In the rows, zero is written as 128.
Known rows, with every way that one mark hangs from another:
Q_587{Q_29{Q_758} Q_362}: [ 75 110 152 169 122 145 116 147 130 141 100 121 116  43  50 128 136 121
 186]
Q_75{Q_758{Q_168{Q_399} Q_362 Q_566}}: [122 166 122 111 141 137 158 133 191  99 117 160 122 165  79 129 114 125
 130]
Q_289{Q_587{Q_362}}: [ 93 111 136 141 106 146 119 127 164 170 134 138 122  79  39 119 110 121
 164]
Q_75{Q_758{Q_566}}: [121 159  91 151 127 127 167 106 165 119 105 144 138  86  22 106 118 128
 152]
Q_566{Q_758{Q_168{Q_399 Q_587{Q_29}} Q_362}}: [114 124 150 101 135 109 137 107  74 125 132 109 154 135 134 125 142 140
  88]
Q_289{Q_587{Q_29{Q_399 Q_758{Q_566}} Q_362}}: [ 41 130 128 169 139 127 103 127 168 141 103 137  94  72   4 131 148  81
 215]
Q_587{Q_29}: [116 115 126 145 117 116 130 134  93 152  96 142 155  74  81 118 121 138
 169]
Q_758{Q_168}: [139 115 126 135 107 163 165 137 124 123 104 146 144 134 135 123  97 140
 135]
Q_75{Q_758{Q_168{Q_399} Q_362}}: [115 120 134 113 147 166 148 131 172 113 122 130 124 148  92 133 107 142
 139]
Q_399{Q_168{Q_587{Q_29} Q_758{Q_362 Q_566}}}: [112 165 134 105 118  85 148 103  93 119 104 153 149 157 173 126 130 125
  93]
Q_29{Q_758{Q_566}}: [ 89 143  99 158 116 149 157 148 165 108 100 143 126  90  52 115 132 106
 157]
Q_75{Q_758{Q_168{Q_587} Q_362 Q_566}}: [136 158 118 111 146 123 164  47 136  87 128 146 113 179 128 113 102 134
  64]
Q_566{Q_758{Q_168{Q_587{Q_29{Q_399}}} Q_362}}: [108  92 141 112 143 110 133  68  53 112 126  86 133 127 150 124 140 124
  91]
Q_75{Q_758{Q_168 Q_566}}: [144 163 103 140 131 138 181 105 160 102 104 159 132 138  75 114 106 136
 142]
Q_758{Q_168{Q_399 Q_587{Q_362}}}: [108 135 150 150 106 150 152 136 156 118 121 128 129 132 133 134  93 134
 102]
Q_587{Q_29{Q_399}}: [ 91  94 122 160 125 125 127 134 105 138  89 118 136  67  76 128 125 118
 190]
Q_587{Q_29 Q_362}: [109 120 152 155 108 113 113 144 116 156 104 133 134  53  66 125 121 132
 167]
Q_758{Q_168{Q_587} Q_362}: [130 109 141 105 123 144 147  80 103 106 128 130 123 175 188 122  95 138
  63]
Q_168{Q_399 Q_758{Q_362 Q_566}}: [ 79 167 121 115 110 134 135 205 187 125 112 150 135 114  72 126 141  97
 138]
Q_168{Q_399 Q_587{Q_29} Q_758}: [ 67 138 129 151 126 123 137 157 104 145  99 131 166  92  83 122 130 133
 146]

Rows:
[ 53  73 138 142 151 153 101 127 118 116  99 101  99  83  83 137 144 101
 178] -> Q_587{Q_29{Q_399 Q_758{Q_362}}}
[133 109 133  98 118 135 161  75  81 110 146  97 143 141 158 112 125 138
  50] -> Q_566{Q_758{Q_168{Q_587} Q_362}}
[ 62 154 126 133 148 109 120 120 131 106 106 141 121 125  80 128 145 105
 117] -> Q_168{Q_399 Q_587{Q_29{Q_758{Q_362 Q_566}}}}
[116 181 132 148 101 123 159 139 174 105 117 150 126 148 119 130 102 118
  93] -> Q_758{Q_168{Q_399 Q_587{Q_362}} Q_566}
[ 98  93 130 160  99 141 151  87 139 112 112  92 117 106 145 140  93 124
 116] -> Q_29{Q_399{Q_168{Q_587{Q_362}}}}
[ 61  87 143 115 155 141  93 107 115 158 121 139 114 109  55 123 144 116
 177] -> Q_289{Q_587{Q_29{Q_758{Q_362}}}}
[126 113 131 113 152 151 156  45 117 100 132 120 117 164 141 117  94 150
  72] -> Q_75{Q_758{Q_168{Q_587} Q_362}}
[ 85 154 125 122 138 152 153 125 166  78 114 142 110 186 138 132 124 108
  85] -> Q_29{Q_758{Q_168{Q_399 Q_587} Q_362 Q_566}}
[116 170 119 115 150 123 161  82 166  89 124 145 123 181 109 124 107 129
  81] -> Q_75{Q_758{Q_168{Q_399 Q_587} Q_362 Q_566}}
[131 111 137 111 144 163 151  93 139 111 125 130 116 144 113 122 103 146
 122] -> Q_75{Q_758{Q_168 Q_362}}
[ 61 146 155 160 115 122 120 168 127 151 109 121 145  64  74 128 128 126
 144] -> Q_168{Q_399 Q_587{Q_29 Q_362} Q_758}
[117 117 143 105 118 161 139 164 156 118 119 142 132 159 139 137 108 129
 127] -> Q_758{Q_168{Q_399} Q_362}
[105  86 105 151 109 140 167  77 115 108 105 100 140 131 157 133  94 132
 115] -> Q_29{Q_399{Q_168{Q_587}}}
[114 120 133 100 120 138 157 113 112 112 143  97 148 144 136 123 129 134
  66] -> Q_566{Q_758{Q_168{Q_399 Q_587} Q_362}}
[ 78 137 145 172 130 139 131 149 156  99  85 136  96 103  83 142 135  95
 187] -> Q_587{Q_29{Q_399 Q_758{Q_168 Q_566}} Q_362}
[132 175 125 152 127 125 171  67 157  97 120 143 114 135  96 115  96 134
  92] -> Q_75{Q_758{Q_168{Q_587{Q_362}} Q_566}}
[132 169 133 147 101 123 164 102 143 103 118 151 121 147 139 121  98 122
  78] -> Q_758{Q_168{Q_587{Q_362}} Q_566}
[129 120 142 137 102 136 165  94 104 121 140  93 139  97 121 113 120 139
  74] -> Q_566{Q_758{Q_168{Q_587{Q_362}}}}
